In the rows, 128 means zero.
Known rows, with every way that one mark hangs from another
U(T(A(Z))): [ 75  94 114 150 118  89  59 154 160 138 154 133 107 121 137  96 170 128
 123 103  82 152 149 112 104 149 136  90 202 152 160 139 170  99 125 134
 125 182 130]
E(A(T(U) Z) Y): [ 95  65  85 138 147  82  42 183 151 128 145 165 135  83 115  86 173 101
 122  85 110 123 164 115 106 150 138 114 193 174 125 178 175 109 136 164
 111 162 135]
T(A(Z(R)) U): [ 44  84 104 147 126  89  50 153 161 150 164 102  93 129 140  93 162  82
 158 113  94 150 160 113  85 140 132 116 193 134 118 155 176  90 124 145
 100 201 141]
R(H): [120  95 122 133 127  94  99 131 148 121 162 103 102 136 141  97 113 144
 117 101 108 156 147 137 132 144 131 108 173 146 154 132 161  96 140 122
 111 166  99]
U(T(A)): [ 91  92 107 146 128 108  80 150 161 144 173 131 111 127 143 101 149 144
 119  99  87 172 152 118 102 142 144  99 185 155 153 133 164 101 112 111
 132 182 110]
Z(A): [131  92  94 135 120  98  79 139 157 136 188 102 121 152 128 103 138 122
 124 103  94 158 141 118 131 151 127  97 171 146 133 139 170  96 105 138
 138 170  89]
A(T(U)): [ 85  71  90 124 137  93  61 166 146 143 161 125 123 120 138  99 151 130
 120  98  91 144 154 127 112 138 129 111 149 171 122 164 179 118 132 122
 130 178 127]
B(D N): [117  77 104 120 135  93  93 129 148 131 179 101 119 166 141 103 133 144
 112  86  92 175 147 116 134 117 130 109 167 152 118 138 127 127 118 117
 161 186 128]
M(A(T Z) D(H)): [ 72 105 102 130 109  74  68 126 146 115 165 148 101  68 128  75 148 149
  98  77  96 117 179 117 142 134 125 111 179 174 136 166 143 105 145 172
 157 170 146]
H(R): [103  83 111 133 111  91  74 144 157 131 165 107  94 148 132 109 124 126
 116  99 100 163 146 124 120 144 137  96 177 181 145 161 150 104 125 125
 128 184 109]
M(D(B H(A))): [ 90 126 123 157  87  95  87 105 162 136 159 108 108 116 122  90  91 155
 117  89  94 153 189 127 116 137 158 111 150 178 126 149 123 104 115 135
 163 181 129]
T(A(Z) U): [ 64  83 112 153 129  81  54 146 160 152 155 114 106 133 144  99 162 102
 143 120 104 146 152 104  88 147 135 112 190 131 125 167 165 103 126 143
 101 179 140]
M(A(T(U) Z)): [ 54  80  93 135 127  75  58 157 148 145 159 149 118  93 128  84 173 119
 118  95  91 119 159 117 113 138 117 102 175 163 111 178 178 115 142 162
 118 174 149]
E(Y): [141  84 107 131 141  98  74 162 154 122 158 117 126 139 119  92 142 133
 109  99 105 148 144 122 127 142 139 106 170 162 156 149 146 104 114 138
 119 154  93]
N(B(D) J): [117  70 117 109 125  91 117 133 156 135 183 129 125 145 145  90 122 135
 131  81  58 140 150 119 117 151 150  73 185 144 120 165 188 118 112 134
 121 181 104]
B(N): [124  80 111 128 154  98  82 148 144 142 174 100 118 164 128  96 131 144
 121  96 104 158 139 119 140 134 125 113 161 151 138 132 128 121 115 125
 137 180 112]
B(D(H) N(X)): [118  88  99 158 141  89 106 133 140 121 187  92 108 158 137  85 130 159
 112  89 121 171 173 123 143 124 144 128 171 136 129 137 121 131 117 142
 104 165 126]
D(B H M): [ 88 106 120 171 113  95  63 130 144 133 172 100 104 141 129  86  96 152
 141 111  98 139 151 143 107 154 147 104 155 156 186 164 117  97 114 130
 130 171 111]
A(Z): [ 99  92 124 136 121  79  58 147 151 130 149 111 111 142 123  96 152 120
 124 110  93 140 132 121 133 150 131  89 178 155 159 153 161 104 132 147
 120 171 118]
N(B(D(H M)) X): [106  89 120 168 115  95 107 138 142 126 201 115 104 140 139  71 113 155
 120  91 110 144 168 150 118 152 161 102 170 138 165 167 139 123  97 153
  82 164 106]
E(A(T) Y): [137  72  88 124 154  99  74 170 151 120 168 166 139  99 108  92 154 126
 113  69 113 133 163 128 127 147 142 116 189 180 140 156 163 108 115 146
 131 152  96]
D(B(N) H M(A)): [ 83 106 108 175 132  95  83 120 140 148 193 112 105 133 123  70  94 169
 135  97 107 129 161 131 116 138 130 118 162 144 154 158  87 111 109 150
 136 176 127]
H(A(T) R(Z)): [ 97 101 113 119  91  89  88 138 163 153 144 141  84 152 122 104 139 123
  99  80  87 133 177 130 118 128 135  94 187 195 119 160 164 129 130 141
 126 192 124]
H(A(Z) R): [ 92 107 119 150  89  77  71 140 160 137 144 120  91 140 110 101 148 101
 112 101 107 138 163 122 121 143 140  85 198 184 133 162 154 110 126 160
 111 181 135]
B(D(H)): [104  96  99 132 114  84  86 125 152 109 177  97 107 140 144 108 127 143
 111 103 102 178 161 126 127 134 149 111 174 153 148 155 142 107 122 118
 138 164 121]
Z(A R): [114  94  89 131 117 105  78 148 159 130 199  91 107 148 122  96 141 104
 139  96  86 161 152 129 127 144 126 103 173 148 127 131 181  84 105 141
 136 191  88]
R(H Z(A(T(U)))): [102  87  94 123 107  90  86 137 153 142 156 118  95 135 159  91 126 131
 114  90  77 138 166 124 106 142 111 115 176 141 107 143 201 107 151 140
 113 191 119]
M(A(T(U) Z(R))): [ 34  81  89 132 126  82  54 162 151 142 170 137 105  88 122  78 171 102
 130  89  83 123 168 127 110 131 115 108 179 162 106 170 187 103 142 164
 120 196 150]
M(A): [106  95 107 135 129  93  90 131 158 145 188 127 114 130 123  96 139 138
 115 102 105 150 144 124 131 138 131 100 175 153 136 154 144 103 117 139
 122 164 102]
M(A(Z)): [ 90  97 118 141 121  75  73 132 157 139 168 129 110 122 117  87 155 123
 118 105  99 130 139 120 134 145 126  90 193 150 143 159 155 100 128 163
 117 164 120]
E(A(Z(R))): [ 87  87 108 137 128  88  57 148 161 129 171 126 102 121 105  95 149  88
 147  93  98 148 142 133 125 152 138 102 207 156 146 148 166  88 126 150
 120 193 112]
H(A R(Z)): [107 106 124 131  87  92  93 122 173 157 146 120  78 173 125 109 123 116
 107 102  92 150 160 123 114 132 145  92 193 182 124 157 147 121 123 138
 107 195 118]
A(T(U) Z(R)): [ 47  77  95 126 126  83  38 176 145 134 154 119 103 106 126  85 166  95
 137  93  78 130 161 131 109 137 121 107 168 169 126 163 194 105 144 148
 125 199 147]

Rows
[106 118 115 138 113 106 118 129 156 128 168 101  89 131 118  90 120 111
 124  92 112 158 175 153 123 128 140 108 181 157 130 119 164  89 127 133
 106 184 108]
Z(R(H(A)))
[ 49  96  91 136 115  88  58 168 151 142 149 125 106 104 110  85 173  85
 134  93  91 126 181 134 106 130 131 103 171 175 107 158 187 112 132 160
 115 195 153]
H(A(T(U) Z(R)))
[ 71  85 106 118 123  83  50 170 144 120 158 122 102 117 114  84 165 106
 131  78  79 124 158 138 135 138 122  97 177 172 145 146 187 100 136 151
 140 190 124]
A(T Z(R))
[ 58  92 102 123 121  82  64 156 148 129 174 141 103  95 109  78 170 111
 125  75  85 116 167 132 134 133 114  99 188 167 128 153 180  97 136 166
 137 186 129]
M(A(T Z(R)))
[ 91 106  95 155 109  94 100 107 149 124 203 119 104 123 136  92 123 143
 108 106 114 152 157 132 121 126 142 103 188 144 155 174 108 105 114 140
 128 162 123]
B(D(H M(A)))
[ 55  96 108 145 117  99  58 162 162 133 163 121  92 114 129  88 170 109
 137  95  73 155 156 124 102 141 136  95 202 153 153 131 177  90 124 136
 123 203 129]
U(T(A(Z(R))))
[ 74  89 101 125  91  89  78 141 164 162 138 135  86 144 134 107 138 111
 105  92  85 139 178 123  95 128 136 103 179 191  97 175 171 135 135 138
 112 203 144]
H(A(T(U)) R(Z))
[ 74 103 108 145 112  77  82 149 144 132 132 135 107  95 129  84 153 113
 115  94 111 121 186 134 111 135 127 103 180 162 116 151 185 113 153 155
  99 172 154]
R(H(A(T(U) Z)))
[ 80 100 123 167 111 100  82 117 154 161 189 127 117 135 119  81 108 147
 132  98  90 126 141 137 108 142 136  88 168 159 149 168 124  99 111 139
 141 179 106]
D(B M(A))
[ 91 103 113 126 109  91 102 129 156 153 134 133  91 130 143  91 125 128
 106  94  93 133 180 132 102 127 130 114 173 157 108 147 181 124 150 135
  94 185 137]
R(H(A(T(U))) Z)
[121  88  96 110 109  92  76 139 157 145 167 127 109 155 135  98 148 130
 111  85  69 134 153 120 131 142 117  99 174 155 126 142 189 112 122 146
 142 185  95]
R(Z(A(T)))
[100  77  84 120 110  91  64 148 160 157 163 120 109 146 148  99 147 120
 118  96  65 139 156 112 106 142 117 109 165 151 103 159 195 117 129 141
 128 194 117]
R(Z(A(T(U))))
[ 99 119 107 145  85  94  93 117 162 123 163 112  82 117 127 103 108 132
  98  91 117 164 191 120 124 132 155 113 177 196 127 159 119 107 122 140
 143 186 135]
M(D(H(A R)))
[135  69 129 145 150  97 117 157 150 149 182 130 123 153 126  66 127 142
 141  89  81 116 150 127 128 167 155  79 180 135 140 158 195 119 105 162
  54 166  80]
N(B J X)
[124  73 125 166 157  97 104 139 145 160 171 106 126 177 125  68 113 155
 149  83  79 119 154 116 129 144 145  95 168 140 118 143 155 120 120 150
  91 180 107]
D(B(N(J X)))
[ 52  92  98 143  97  75  55 162 153 143 135 139  98 110 119  96 167  95
 114  92 102 127 185 123 102 137 133  95 184 197 103 180 175 123 139 159
 116 187 163]
H(A(T(U) Z) R)
[ 51  84 103 128 122  81  59 165 141 118 146 115  89  93 138  78 148 106
 133  87  89 129 172 142 109 136 116 114 175 158 125 147 200  94 165 146
 110 198 147]
A(T(U) Z(R(H)))
[113  83 109 121 122  84 113 136 149 117 182 119 111 135 147  85 113 146
 132  87  68 145 166 123 117 158 157  88 185 137 142 168 177 115 112 139
 106 170 109]
N(B(D(H)) J)
[ 96 100  99 132 105  95  89 151 154 135 161 140 103 123 114 103 145 121
 105  78 109 140 185 134 122 133 137  96 178 204 117 157 162 119 119 139
 137 177 123]
H(A(T) R)
[128 119 134 130 100  93 119 109 164 148 144 115  85 162 133  95 110 134
 107 104  98 145 161 138 124 133 140 103 189 144 135 128 155 111 139 136
  92 177 108]
R(H(A) Z)
[ 48  93 114 150 122  88  72 140 157 135 158 100  77 116 150  86 140  91
 152 108 101 148 170 125  84 139 126 124 202 126 119 143 183  81 145 144
  87 200 143]
T(A(Z(R(H))) U)
[111  83 101 137 137  91  56 169 161 118 162 134 113 108  96  84 155  85
 136  89 105 137 153 127 121 150 142 110 212 161 148 152 159  84 121 167
 111 179 108]
E(A(Z(R)) Y)
[121  74 126 183 155 109 103 138 138 168 179 110 124 181 122  58 106 151
 154  90  82  99 143 124 125 144 144  86 171 140 141 156 129 122 113 155
  87 181 103]
D(B(N(J X)) M)
[ 87 106 123 147  98  90  67 114 156 126 164 101 104 118 139  92  85 165
 123  89  84 158 166 123 118 146 149 114 145 174 144 154 129  97 127 125
 172 185 122]
M(D(B H))
[120  75  97 130 144  82  54 174 149 115 149 169 133  91 102  84 171 112
 115  72 110 116 161 124 130 153 135 106 204 177 147 163 168 104 130 171
 125 154 116]
E(A(T Z) Y)
[100 119 102 172  97  98  90 132 150 130 171 111  80 139 116  97 114 120
 117 112 131 145 173 139 114 141 152 103 186 181 169 171 110 110 109 146
 104 173 122]
D(H(A R) M)
[113 111 106 162 138  92 106 125 146 146 162 105 116 156 118  77 106 150
 145  92  90 128 182 119 119 143 149 103 173 145 126 145 132 117 111 151
 114 171 129]
D(B(N(J)) H(A))
[ 66  75 100 131 128  77  40 169 144 136 140 127 119 112 132  93 169 115
 124 101  87 128 152 119 113 145 122 100 163 167 129 170 184 115 145 145
 122 180 146]
A(T(U) Z)
[ 76 105 103 128 114  90  68 162 150 129 154 131 105 114  98  82 170  94
 128  79  91 121 180 140 130 131 131  93 182 179 129 141 182 107 125 164
 129 183 132]
H(A(T Z(R)))
[ 91  87 102 114 121  97  91 124 153 137 185 156 119  90 131  88 141 153
  94  65  89 131 165 117 139 121 126 105 161 185 113 156 150 112 132 141
 176 181 121]
M(A(T) D)
[110 121 130 149 105  81 100 127 154 126 142 117  99 129 118  88 139 117
 115 104 116 136 165 134 131 142 134  94 192 151 144 134 165  98 141 157
  97 163 127]
R(H(A(Z)))
[ 64 101 132 173 102  84  62 122 152 155 167 129 112 125 115  74 125 134
 135 102  85 109 138 130 110 149 129  79 182 155 152 175 130  94 124 163
 134 179 127]
D(B M(A(Z)))
[ 83  75  83 121  91  88  60 149 162 155 158 122  88 149 151 105 138 112
 115  87  68 143 167 110  98 142 116 107 178 175  94 173 190 117 135 144
 130 209 128]
H(R(Z(A(T(U)))))
[ 82 107 105 139  98  87  87 110 161 121 183 124  78  97 137  95 103 150
  97  86 110 158 177 116 127 133 139 117 182 184 127 171 117  99 131 147
 149 186 130]
M(A D(H(R)))
[101  77  90 125 141  91  51 182 151 111 161 158 119  85  95  79 172  93
 130  63 100 121 171 133 125 146 133 110 205 177 143 152 177  93 128 171
 128 175 116]
E(A(T Z(R)) Y)
[108  88 118 151 117  86 106 140 150 118 192 112 109 136 139  80 120 160
 117  85 106 162 180 139 124 153 160 110 169 139 142 154 167 122 103 148
  86 161 105]
N(B(D(H)) X)
[ 79  78  64 125 124 103  61 169 151 139 190 108 113 118 132  94 156 100
 138  86  78 150 172 127 108 138 117 114 159 161 100 148 202  97 120 140
 140 202 117]
Z(A(T(U)) R)
[ 72 103 118 176  91  90  60 131 148 129 167  98  83 140 131  92  85 144
 135 102 100 143 161 140  97 156 147 102 169 181 174 177 116  97 121 131
 134 184 122]
D(B H(R) M)
[134  66 106 161 152 108 128 127 138 148 195 110 119 183 135  73 133 135
 130  91  92 120 142 118 137 120 146  86 191 133 129 159 125 132 114 149
  89 180 116]
B(D(M) N(J X))
[ 67  99 111 135 119  83  69 141 158 136 176 119  95 117 111  81 154 105
 133  97  89 134 148 129 131 135 124  95 194 149 137 152 162  89 128 164
 119 188 120]
M(A(Z(R)))
[117  90 106 126  84  86  75 128 170 148 168 104  81 178 140 109 123 116
 115  98  74 157 146 111 118 148 127  96 195 162 123 154 168 105 123 144
 127 202 100]
H(R(Z(A)))
[125  74 109 147 143  96 107 135 144 138 188 102 120 173 135  88 139 148
 110  83 106 165 157 122 143 117 139 111 169 144 111 137 133 133 117 135
 116 176 120]
B(D N(X))
[111  83 126 170 144  97  83 141 146 156 172  99 124 172 121  76 112 165
 137  84  95 143 156 128 129 140 139 114 149 150 124 133 139 121 113 140
 115 182 109]
D(B(N(X)))
[ 87 118 102 161 111  85  68 150 135 122 155 137 103 111 107  78 161 120
 117 101 118 101 178 142 129 143 138  94 182 168 175 164 138 117 120 172
 112 155 139]
D(H(A(T Z)) M)
